What can hang from each mark:
dobi: gela noro
zozane: noro
gutes: noro
limim: noro
gurobu: banaz noro
banaz: gurobu
noro: dobi gurobu gutes toki zozane

Every row comes from one small tree of marks. Brackets hold a mark, then the marks that hang from it, in alphabetical order. Every link used is in the known rows. Which tree was each row made from?
Known rows:
{gutes noro}: [  4.0   7.8  -8.1  -9.1  -4.9   7.3  -6.1  -1.2   4.0  24.9  16.9   8.1
  -4.1  -5.5  -0.7 -11.7   1.1   1.1]
{gurobu banaz noro}: [-19.5   5.2 -13.2   4.4 -14.9   5.2   0.2  12.3   2.3  -3.0  -3.5  15.0
  -7.7 -12.6  11.6   7.3   3.3 -18.6]
{gurobu banaz {noro dobi toki zozane}}: [-31.2  -6.2 -11.0   8.1 -35.3  25.9  14.5  12.6  13.0   1.7 -36.4  10.6
  -8.9  -1.9  20.5  22.8   4.6 -30.0]
{dobi gela {noro gurobu gutes toki zozane}}: [-48.6  11.6 -29.8  15.3 -73.6 -12.8  32.5 -13.6 -18.3  32.8 -16.8  -7.0
  -0.5   6.0   2.1  25.0 -18.0 -24.5]
{noro dobi gutes zozane}: [-27.5   3.9  -6.8  14.1 -29.1   1.2  -7.9   2.6  -2.8 -21.9 -29.4   2.1
   9.7   0.7  12.4  18.6  -4.8  -0.4]
{dobi gela {noro gutes}}: [-31.3  26.4 -27.8  15.7 -45.5 -22.1   2.3 -12.4 -24.0  21.8   4.2   3.4
   2.2   2.1   2.7   6.6 -13.6  -7.9]
{noro dobi gutes}: [-20.3   9.6 -17.7  14.7 -42.3   0.0  -3.8   1.8   1.7 -11.0  -9.5   5.9
  11.1   1.7  13.9  11.9  -3.5   0.7]
{gurobu banaz {noro zozane}}: [-26.2  -0.3  -1.9   3.7  -2.4   6.2  -2.9  13.4  -1.4 -13.1 -22.9  11.6
  -9.7 -13.5  10.5  14.0   2.3 -19.8]
{limim {noro gurobu}}: [-11.1   6.6  -9.9  -8.4   3.2   0.3   7.7  11.5  -9.9  -3.2   9.6  -9.9
  -7.3   1.6   1.3  -2.4  -3.2  -1.7]
{dobi gela {noro gurobu gutes toki}}: [-41.6  17.8 -40.1  15.8 -87.3 -13.7  35.7 -14.0 -14.0  41.9   2.8  -3.5
   1.5   8.1   2.5  18.4 -16.6 -22.7]
{zozane {noro toki}}: [  0.8  -2.8   2.2   6.1  -9.3   9.2  18.7 -13.4  11.3  12.4 -14.4 -19.6
   7.8  11.5   3.9  -3.1  -7.7   2.6]
{dobi noro}: [  1.8   1.0  -4.9   1.0 -11.3  -0.4   4.6   0.6  -4.3   9.3   7.7   2.0
   3.1  -6.4   0.1  -0.4  -0.5  -4.3]
{banaz gurobu}: [ 13.4   6.4   4.4  -4.2  12.8  -5.7 -12.5   0.8   5.1   9.6   9.7   0.2
   2.7  -6.2   3.8 -14.7  -7.3   2.4]
{dobi gela {noro gurobu}}: [-23.8  11.5 -15.5   3.3 -38.3 -25.2   8.6  -0.4 -26.3  29.6  12.8  -0.3
  -5.1  -3.8  -4.7  13.5  -4.0 -22.6]
{gurobu {noro toki zozane}}: [-12.3 -11.8  -4.4  -8.8 -10.8  23.7  30.7  -6.8   5.3  22.9 -24.7  -0.2
 -12.6   5.2   1.9  12.5  -2.8 -18.7]
{banaz {gurobu {noro gutes toki zozane}}}: [-16.0   5.9 -17.0  -1.5 -25.9  14.4  20.1 -11.4   9.7  24.9 -18.1   1.7
  -1.5  -0.5  12.0   1.9 -19.6 -10.3]
{gutes {noro {dobi gela} {gurobu banaz} zozane}}: [-47.7  16.7 -14.6  10.4 -43.8 -14.6 -19.9  18.3 -14.8  13.4  -8.7  12.6
 -10.7 -11.1  12.3  18.7   3.3 -29.6]
{gutes {noro {dobi gela} gurobu toki zozane}}: [-34.0   5.1 -17.1  -2.8 -51.7   3.4  14.1  -1.9  -8.7  49.6 -10.1   2.4
 -13.6   7.9   3.2  17.9  -2.2 -29.9]
{gurobu banaz {noro {dobi gela} toki zozane}}: [-47.4   6.7 -17.8  11.7 -40.6   8.1   9.9   4.5  -5.2  21.1 -36.1  10.4
 -17.9   5.8  17.6  26.5   0.5 -40.0]

Write each row's tree:
[-45.0  16.8 -26.4  23.1 -79.7 -15.8  19.4 -12.5  -9.5  19.8 -18.8 -15.9
  10.4  17.1  13.1  22.4 -15.2 -15.6] : {zozane {noro {dobi gela} gurobu gutes toki}}
[-46.9   9.3 -19.4  18.7 -44.8   6.9  -6.8  15.1  -0.4 -24.5 -32.6  17.9
   1.4 -11.5  24.3  25.4  -1.6 -18.1] : {gurobu banaz {noro dobi gutes zozane}}
[-16.8  15.7 -24.4  -1.4 -42.5   8.8   7.3 -10.2  -0.7  58.7   3.8   6.9
 -12.7  13.3   6.7   1.1  -0.4 -18.5] : {gutes {noro {dobi gela} toki}}
[-43.5  14.7 -15.8  32.9 -65.8 -15.6  -9.8  15.7   3.1 -35.2 -17.7  -4.6
  22.7  -8.6  24.6  20.5  -6.5  -6.3] : {zozane {noro dobi {gurobu banaz} gutes}}
[-26.9  -1.9 -17.8  14.8 -52.6   6.7  23.5  10.1  16.0   3.6  -7.2  -0.3
   1.1  -1.6  11.3  14.3  -1.2 -21.1] : {noro {gurobu banaz} toki}
[-24.6   6.4 -23.5  -1.9 -42.6   8.8  23.3  -8.1  -8.3  47.7 -11.5   7.4
 -17.7  14.5   8.6  16.5   0.4 -31.2] : {gurobu {noro {dobi gela} toki}}
[-27.0   3.7 -12.5   1.3 -19.9   4.2   9.4  -3.6  -8.0  -3.2 -21.4   7.0
  -2.7  -5.1   4.9  15.2  -8.7  -7.7] : {gurobu {noro gutes zozane}}
[-15.4   4.9 -11.4  -5.5 -10.5   4.4   0.9  18.1  -7.7  -7.3   2.5  -5.8
  -4.3   2.0   8.7   5.2   2.8  -5.0] : {limim {noro dobi gurobu}}
[-36.5   6.5 -23.4   3.5 -32.5  12.5  29.7  -2.0  -1.5   0.8 -20.6 -16.5
  -1.9  11.5   7.5   9.3 -17.1  -3.1] : {limim {noro gurobu gutes toki zozane}}
[-48.5   4.9 -28.0  26.9 -79.7   3.2  27.5   6.2   6.9  -3.5 -22.1   0.3
  10.0  -8.5  15.4  24.6 -12.1 -21.2] : {dobi {noro {gurobu banaz} gutes toki zozane}}
[-17.8 -14.8  -0.8  -0.3 -29.0   9.5  30.5  -1.1   5.3  10.2 -21.2 -10.3
  -2.9   4.5  -0.5  18.7  -4.6 -16.5] : {noro gurobu toki zozane}
[-12.3  10.8 -29.9   2.0 -52.7  18.2  17.0  -5.4  15.7  30.4  -5.8   9.9
   3.3   1.9  21.3   2.5 -12.0 -13.7] : {banaz {gurobu {noro dobi gutes toki}}}
[-26.1   4.9 -27.1   9.2 -70.3  17.9  11.9  15.8  20.3  23.8   3.3  12.5
  -0.6  -6.2  18.7  11.3   4.9 -24.6] : {gutes {noro dobi {gurobu banaz} toki}}
[-29.1   2.8 -19.7  20.1 -73.6   2.2  25.1  -5.5   9.1   1.6 -19.1 -15.8
  20.4   9.6  15.6  18.3 -11.5  -5.4] : {zozane {noro dobi gurobu gutes toki}}
[-32.1  10.2  -8.5  -4.1 -32.6 -12.2 -10.1   6.0 -21.2  29.7  -3.4   6.6
 -11.9  -2.8   1.1  16.0   1.4 -23.6] : {gutes {noro {dobi gela} gurobu zozane}}
[-30.8  -1.8  -2.9  14.0 -30.7  -8.4   1.3  20.4  -5.4 -15.8 -12.0   3.2
   3.1 -19.3   7.4  19.4   0.1 -21.0] : {dobi {noro {gurobu banaz} zozane}}
[-13.6  -6.6  -8.8  -9.1 -33.0  16.8  25.0  -2.4   9.0  34.9  -4.4  -1.7
  -6.0  -0.9  -2.1   6.5  -3.9 -15.1] : {gutes {noro gurobu toki zozane}}
[-28.9   1.3 -10.7  16.8 -47.1  -4.2  -6.1  26.1   4.5 -20.8  -6.6   8.7
   4.7 -10.7  16.6  21.0   7.1 -19.1] : {noro dobi {gurobu banaz}}
[  2.2  -0.7   8.3 -14.5  22.4   2.0  -5.7   2.8  -2.5  13.1  -7.8   4.7
  -8.2 -12.3   4.0  -3.4  -6.5 -11.3] : {banaz {gurobu {noro zozane}}}
[-48.5   4.3 -27.9  19.9 -64.6  22.1  17.3   6.6  12.7  -5.1 -40.2  12.6
  -0.3  -1.4  26.8  27.0  -4.7 -24.7] : {gurobu banaz {noro dobi gutes toki zozane}}
[-23.4   1.6 -18.2  13.3 -47.0  12.4  28.1 -12.5   3.8  12.3 -21.5  -4.6
   7.9   3.6   6.6  11.8 -13.5  -6.5] : {dobi {noro gutes toki zozane}}
[-17.9  11.9   0.0  -8.1   3.0 -10.7 -17.3   2.3 -19.4  27.5 -14.5   8.3
 -14.8  -3.8   9.5   7.2  -4.6 -24.3] : {banaz {gurobu {noro {dobi gela} zozane}}}
[-28.7   4.6  -6.4   3.9 -24.6  -0.6  -9.3  18.2   2.3  -0.6  -3.0   9.9
  -3.8 -18.7   6.4   7.7   1.0 -15.7] : {gutes {noro {gurobu banaz} zozane}}
[-13.5   2.5   3.6  -5.4  24.7  12.3 -12.1  13.1  -8.8 -17.9 -22.1  -8.2
  -7.5   5.3   9.3   1.1   0.9   1.8] : {limim {noro dobi zozane}}
[-36.5  23.0 -24.3  17.9 -47.3 -18.0  -9.1  -5.9 -18.4   7.5  -9.5   5.4
   2.0   8.9  11.6  14.8  -7.5  -8.6] : {noro {dobi gela} gutes}
[-24.9   4.7 -18.4  16.5 -59.2  -2.4  30.7 -12.0   7.4   5.7 -12.3 -19.5
  17.2   7.7   7.8  11.1 -17.4  -0.7] : {zozane {noro gurobu gutes toki}}
